Every row comes from one small tree of marks. Brackets hold a mark, then the marks that hang from it, in the order of their numbers. Every link used is in the known rows. Which tree was each row made from?
Known rows:
(k873 k622): [-15.9  -9.4  -1.0  -4.1 -11.8  -2.7  -2.0 -12.0 -12.2  -7.0  -6.7   4.4
  -0.5   7.6  17.1 -10.5   1.6  -2.1  -7.4  -1.2]
(k873 k603 (k622 k770 k973) k988): [-40.4 -25.6  10.8  -2.8  -3.4  -6.0  -2.5 -32.5  -9.8 -12.5  10.7  18.5
 -17.6  -0.9  18.4  -7.3  15.6  27.2  -8.0   8.3]
(k259 (k873 (k622 k262 k318 k973) k988)): [-16.1 -14.0 -23.5 -13.2 -12.5  13.3   6.7 -15.3 -10.3  18.3  -2.7  -1.4
 -11.8   0.9  -2.6   0.8   6.1  32.0 -12.4   4.5]
(k770 (k622 k318 (k873 k988))): [-29.0 -27.2 -24.8  -5.8  -6.8  18.6  -2.1 -26.0   0.2  32.6  16.2   1.4
  -9.8   1.2 -27.4  -0.2  -5.6  53.6   0.1 -14.0]
(k622 k770 k873): [-18.0 -26.4 -23.2  -9.6 -16.5  12.4 -10.4  -9.4  -4.3  10.6   5.4  19.2
   6.4 -22.0  -6.8   8.4  -1.5  28.6   6.5  -0.1]
(k873 k622 k988): [-31.0 -10.9  -2.4   0.7  -7.6 -11.9   1.8 -23.1  -9.1   0.6  -2.4   3.0
 -20.3   9.0   5.1 -12.3   3.3  -8.8  -6.9  -1.2]
(k64 k318): [ -7.3 -11.8 -13.2  -3.8 -14.0  15.2  -8.0  -8.6   3.5   6.2  -6.4   7.9
  -0.5   8.9 -10.1   4.1   1.9  13.8   2.6 -13.0]
(k259 (k873 k603)): [  5.3  -1.5  -9.0  -6.4 -15.1  16.0   9.3 -10.5  -6.2   1.0   3.2  14.5
  22.7  16.2  12.8 -18.2  -3.6 -24.3  -3.1  -0.3]
(k988 k873): [-24.4  -9.2 -28.0  -7.6 -17.8  15.9  -3.1  -3.8  -3.5   3.1  -2.6   5.1
  14.0  -0.3   1.2  -4.1   2.7  -4.9   1.6  -2.8]
(k622 k262 k318 k770 k873): [ -5.6 -26.6 -24.3 -16.5 -17.6  31.0 -22.7  -3.3  -4.9  25.7  12.0  12.8
   5.9 -30.7  -8.0  19.3  -7.4  55.8   6.5   1.0]
(k988 (k873 k603 (k622 k262 k770 k973))): [-35.1 -15.9  -6.9 -14.0 -13.4  12.5 -11.9 -12.6 -11.7 -12.8  17.0  17.4
  12.1  -7.6  27.5   8.7   9.7  28.3 -11.0  17.8]
(k873 (k622 k262 k973) k988): [-18.4 -14.6  -5.7  -7.9 -10.1   2.2   9.4 -15.5 -10.5  -2.1  -0.7   5.7
 -25.9   7.9   1.1   6.3   9.0  16.6 -13.4   9.8]
(k873 k603 k988): [-16.6  -9.5   6.5   1.5  -7.5   6.3   5.0 -25.0  -1.5   0.0  10.8  13.3
  -9.9  13.9   2.6 -15.9   1.1 -16.9  -0.2  -2.8]
(k622 k770 k973): [-10.4 -27.6 -14.7 -12.5 -15.0  16.6  -0.4  -1.4  -6.5  -5.7  -7.3  12.5
  -0.4  -8.0   5.9   9.2  13.1  39.5   1.5   8.5]
(k988 (k873 k622)): [-39.2  -7.2 -19.8  -5.5 -14.3   1.1  -6.8 -11.7  -9.5  -1.9  -1.2   3.4
   9.6   1.2  13.5 -10.1   3.9  -3.3  -7.4  -1.6]
(k259 (k873 k988)): [-10.7  -7.5 -28.1  -4.3 -15.1   3.2  14.8 -11.6  -4.5  16.4  -6.1   4.6
  -3.7  11.5 -12.0 -12.8  -2.1 -22.5   0.4  -1.7]
(k622 k262 k770 k873 k973): [ -1.8 -30.3 -26.1 -18.1 -18.9  28.5  -2.9  -1.6  -6.1   8.0   6.8  21.8
   1.1 -24.5  -9.3  27.1   3.4  52.7   0.5  10.9]
(k988 (k873 k603 (k622 k262 k318 k770))): [-36.4 -13.6  -4.5 -11.6 -12.3  15.1 -32.3 -15.0  -9.8   6.3  22.9   8.1
  17.3 -13.3  29.8   2.1  -0.9  33.1  -5.9   7.4]
(k318 k64): [ 12.2  -5.5 -16.6  -8.1 -12.0  18.7   5.2 -28.4  -9.3 -10.1  -6.4   6.1
  -0.4  10.9   5.5  -1.1   6.8  -8.2   0.0   5.1]

Write each row's tree:
[-10.4 -17.8 -26.0  -8.3 -11.7  11.1   8.6 -16.0  -3.6  22.4  21.8   6.6
 -10.1  13.2 -24.6  10.6 -14.2  20.9  -4.8   2.0]
(k770 (k622 k262 (k873 k988)))
[ 13.2 -22.4 -25.6 -20.9 -13.3  38.7  -9.5 -20.2  -9.5   1.0   0.2   5.9
  -4.8 -13.4   5.1  23.3  13.6  61.0  -0.3  18.1]
(k622 k262 (k318 k64) k770 k973)
[-10.7 -23.4  -8.5  -9.2  -6.9  24.3  14.8 -25.6  -3.2   9.9  30.5  18.0
  -7.9  14.5 -16.7  11.4  -3.2  40.7 -11.2   6.0]
(k770 (k622 k262 (k873 k603 k988) k973))
[-10.1   2.4  -2.4  -4.4 -11.0  -3.0   8.0 -23.2 -12.1   3.4  13.7  10.9
  -0.3  19.8  13.0 -13.8  -7.7 -31.0 -13.5   8.9]
(k259 (k873 k603 (k622 k262) k988))
[ -2.7 -27.3  -8.3 -15.4 -14.7  30.9  -5.0 -11.4  -5.6   0.4  20.4  30.9
   7.9 -18.3   1.4  18.9   2.3  42.8  -1.4  12.1]
(k622 k262 k770 (k873 k603) k973)
[-44.6  -9.5   0.8  -5.3  -8.3  15.8 -19.9 -24.6  -6.8   2.1  13.1   5.5
  15.5  -3.5  23.3 -17.0   4.7  18.4  -7.1  -8.7]
(k988 (k873 k603 (k622 k318)))
[-24.9 -17.5  -2.4   0.7  -7.6  11.7   3.1 -33.2   0.4  10.9  19.9  23.2
  -7.8  -4.1 -13.6  -8.7  -1.8  -1.1   1.9  -9.5]
(k622 (k873 k603 k988))
[-33.4 -26.3  -6.3  -1.6  -7.6   7.0  -7.9 -31.8  -1.5  10.7  23.4  25.7
  -5.9 -15.8  -7.1  -1.4  -1.2  15.4   5.4  -2.0]
(k622 k770 (k873 k603 k988))
[-31.4 -31.7  -5.2  -5.8  -4.9  32.6   0.3 -33.5   1.9  17.8  16.2  20.5
 -13.3 -16.4 -16.6  -0.3  12.6  54.8   1.9 -13.9]
(k622 k318 (k873 k603 k988) k973)
[ 11.6 -21.4 -31.4 -19.8 -13.6  49.6   0.6 -29.7  -7.7  10.0   6.1  13.7
  -3.5 -18.7 -16.4  24.5  10.6  60.9  -1.7   3.8]
(k622 k262 (k318 k64) k873 k973)
[-21.2  -8.7  16.0  -4.0  -5.1   7.7 -12.3 -28.4  -9.1   8.3  18.6   4.9
 -13.6   6.6  14.9  -9.4  -2.1  11.4  -9.3  -0.4]
(k873 k603 (k622 k262 k318) k988)
[-49.1 -21.6  -5.0  -9.2 -10.2   8.2 -11.0 -21.8  -9.8 -16.8  10.2  16.9
  11.8 -10.0  28.1  -3.2  15.4  29.9  -9.0   9.4]
(k988 (k873 k603 (k622 k770 k973)))
[ -9.7 -21.2  -7.3 -15.7 -14.9   6.2  -5.9  -2.0 -14.7  -8.4  -2.6  10.8
  -4.6  -6.0  17.6  15.1   7.9  38.6 -10.0  20.0]
(k873 (k622 k262 k770 k973))
[-14.3 -27.1  -7.5 -17.2 -13.2  18.0 -16.6  -4.1 -13.5   3.9   0.0   3.6
  -5.0 -15.5  17.4  15.4   9.5  67.5  -8.5  11.6]
(k873 (k622 k262 k318 k770 k973))
[-33.9 -11.1  -2.6  -2.3  -8.6 -14.6  -1.0 -31.1 -10.7   1.8  12.3  13.9
   1.2   6.3  20.1 -18.2  -1.0 -13.2  -6.6   7.4]
(k259 (k873 k603 (k622 k770) k988))
[-15.3  -6.5  -4.2  -4.7 -10.4  -6.7   0.1 -15.1 -11.2   3.3   3.6   2.3
 -20.2  10.9   4.3  -2.2  -3.6 -10.3  -9.8   6.7]
(k873 (k622 k262) k988)
[-40.2 -20.7  -4.4  -2.0  -8.7 -17.5  -8.1 -23.5  -9.1   1.6   1.0   5.9
 -19.8  -2.7   9.9  -7.1   4.1   9.7  -3.2   5.9]
(k873 (k622 k770) k988)
